Each row was made from one small tree. The marks that hang from a mark follow it in brackets, in alphabetical order. Every link used is in the known rows. Write each row's tree.
Known rows
puvu[zasof[kikuno]]: +0.41 -0.42 +0.58 -1.35 -0.34 -1.73 +3.48 -0.65 +0.14 +1.27 +2.75 -2.96 +0.42 -0.02 +0.66 -0.73 -1.18 +0.44
zadon[dapi]: +0.79 -0.38 +0.90 -0.79 -0.19 +0.52 -1.65 +0.80 +0.79 -0.01 +0.72 -2.71 -0.11 +0.06 +0.41 -0.69 -0.12 -0.12
dapi[zili[zasof[kikuno]]]: +0.74 -0.59 +0.49 -1.00 +1.38 +0.22 -1.78 +2.19 +0.47 +0.62 +2.14 -2.75 -0.17 -1.48 +0.46 -0.60 +0.20 +0.62
kikuno[puvu]: +0.42 -0.18 -0.28 -0.98 -0.19 -0.38 +1.72 -0.44 +0.89 +1.76 +1.27 -1.71 +0.09 -1.22 +0.46 -0.75 +0.05 +0.03
madap[zili[zadon zasof[kikuno]]]: +0.30 -0.09 +0.89 -1.13 +1.37 -0.11 -3.02 +2.63 +0.04 -0.67 +3.69 -3.23 -0.62 -2.06 +0.97 -0.88 -0.57 +0.93
madap[zasof]: +0.58 -0.06 +1.16 -0.63 +0.19 +0.65 -0.11 +1.30 +0.69 +0.41 +1.74 -2.64 +0.07 -1.54 +0.70 -0.45 +0.80 +0.38
dapi[bivu zili[zadon zasof[kikuno]]]: +0.63 -1.10 -0.47 -1.20 +3.28 +1.06 -6.09 +2.57 -0.47 -0.30 +1.37 -2.69 +0.13 -1.69 +0.49 -0.65 -0.86 +0.74
kikuno[zasof]: +0.58 -0.44 +0.30 -0.96 -0.75 -0.55 +1.78 +0.39 +0.68 +1.72 +2.06 -1.70 +0.15 -0.17 +0.66 -0.74 -0.25 +0.20
zadon[dapi[bivu zili[zasof[kikuno]]]]: +0.90 -0.95 +0.52 -0.93 +1.53 +0.63 -4.75 +1.88 +0.41 -0.32 +0.41 -3.43 +0.12 -0.48 +0.25 -0.65 -0.74 +0.31
dapi[bivu zili[zadon zasof[kikuno[puvu]]]]: +0.53 -1.06 -0.73 -1.27 +3.12 +0.69 -5.69 +2.22 -0.36 +0.06 +1.39 -2.70 +0.12 -1.95 +0.49 -0.73 -0.97 +0.76
madap[zasof[kikuno] zili[zadon[dapi]]]: +0.24 +0.11 +1.78 -1.21 +0.76 -0.06 -3.69 +3.02 +0.42 -1.04 +3.69 -4.37 -0.56 -1.84 +1.13 -0.82 -1.17 +1.12
zadon[dapi[bivu zili[zasof[kikuno[puvu]]]]]: +0.80 -0.90 +0.25 -1.00 +1.32 +0.27 -4.28 +1.54 +0.57 +0.04 +0.48 -3.42 +0.12 -0.67 +0.24 -0.72 -0.85 +0.31
zili[zadon zasof]: +0.28 -0.38 +0.13 -0.92 +1.75 +0.48 -3.44 +1.69 -0.29 -0.44 +2.82 -2.52 -0.59 -2.21 +0.87 -0.96 +0.76 +0.56
zili[zadon[dapi[bivu]] zasof[kikuno]]: +0.19 -0.79 +0.62 -1.56 +2.23 -0.19 -5.40 +1.12 -0.58 -0.94 +2.18 -3.79 -0.47 -1.32 +0.65 -1.14 -0.70 +0.85
zadon[dapi[zili]]: +0.98 -0.51 +0.58 -0.64 +0.24 +0.88 -2.99 +2.07 +0.97 +0.03 +0.91 -2.80 -0.14 -0.21 +0.40 -0.59 -0.24 -0.04
dopu[bivu]: +0.94 -0.64 +0.51 -0.24 +0.54 +1.81 +1.22 +0.71 +0.23 +0.50 -0.49 -1.04 -0.13 -1.17 +0.20 -0.89 -0.03 -0.12

Write each row's tree
+0.99 -0.91 +0.30 -0.61 +1.40 +1.05 -5.06 +2.20 +0.54 -0.41 +0.25 -3.11 +0.13 -0.64 +0.26 -0.58 -0.38 +0.11 -> zadon[dapi[bivu zili[zasof]]]
+0.48 -0.09 +0.78 -0.64 +1.08 +0.44 -4.47 +3.23 +0.37 -1.14 +3.24 -3.36 -0.69 -1.92 +0.98 -0.87 -0.25 +0.60 -> madap[zili[zadon[dapi] zasof]]
+0.85 -0.98 -0.96 -0.86 +2.75 +2.03 -5.89 +2.73 -0.19 -0.20 +0.57 -1.70 +0.33 -1.20 +0.50 -0.44 -0.89 +0.23 -> dapi[bivu zili[zadon]]
+0.51 -0.09 +1.29 -1.02 +0.76 -0.35 -1.03 +2.15 +0.46 -0.11 +3.04 -3.18 -0.34 -1.66 +0.73 -0.69 -0.30 +0.77 -> madap[zili[zasof[kikuno]]]
+0.78 -1.04 -0.78 -0.76 +3.17 +1.66 -6.47 +3.04 -0.31 -0.43 +1.10 -2.27 +0.15 -1.94 +0.52 -0.55 -0.32 +0.47 -> dapi[bivu zili[zadon zasof]]
+0.66 -0.53 -0.22 -0.67 +1.94 +1.05 -4.20 +3.15 +0.21 -0.06 +2.57 -2.39 -0.43 -2.16 +0.75 -0.68 +0.50 +0.49 -> dapi[zili[zadon zasof]]
+1.05 -0.85 +0.17 -0.72 +1.12 +1.30 -4.62 +1.98 +0.62 -0.22 -0.10 -2.74 +0.26 -0.08 +0.27 -0.51 -0.79 -0.06 -> zadon[dapi[bivu zili]]
+0.06 -0.75 +0.25 -1.62 +1.98 -0.71 -4.74 +0.65 -0.40 -0.42 +2.23 -3.82 -0.47 -1.60 +0.65 -1.26 -0.86 +0.87 -> zili[zadon[dapi[bivu]] zasof[kikuno[puvu]]]
+0.45 -0.04 +0.57 -0.68 +1.27 +0.50 -3.46 +3.10 +0.23 -0.79 +3.43 -2.82 -0.60 -2.28 +0.99 -0.79 -0.03 +0.66 -> madap[zili[zadon zasof]]
+0.25 -0.11 +0.84 -1.16 +1.00 -0.52 -3.55 +2.43 +0.35 -0.66 +3.56 -3.78 -0.72 -1.92 +0.95 -1.04 -0.90 +0.88 -> madap[zili[zadon[dapi] zasof[kikuno[puvu]]]]
+0.21 -0.07 +0.64 -1.19 +1.21 -0.49 -2.56 +2.30 +0.18 -0.32 +3.75 -3.25 -0.62 -2.26 +0.96 -0.95 -0.68 +0.94 -> madap[zili[zadon zasof[kikuno[puvu]]]]
+0.27 +0.22 +1.56 -1.12 +0.10 -0.76 -0.01 +1.94 +0.91 +0.40 +3.32 -3.83 -0.18 -2.10 +0.90 -0.66 -0.80 +1.04 -> madap[zasof[kikuno[puvu]] zili]
+0.92 -0.56 +0.68 -0.57 +0.54 +0.62 -3.47 +2.30 +0.90 -0.15 +1.27 -3.21 -0.26 -0.75 +0.42 -0.68 +0.16 +0.14 -> zadon[dapi[zili[zasof]]]
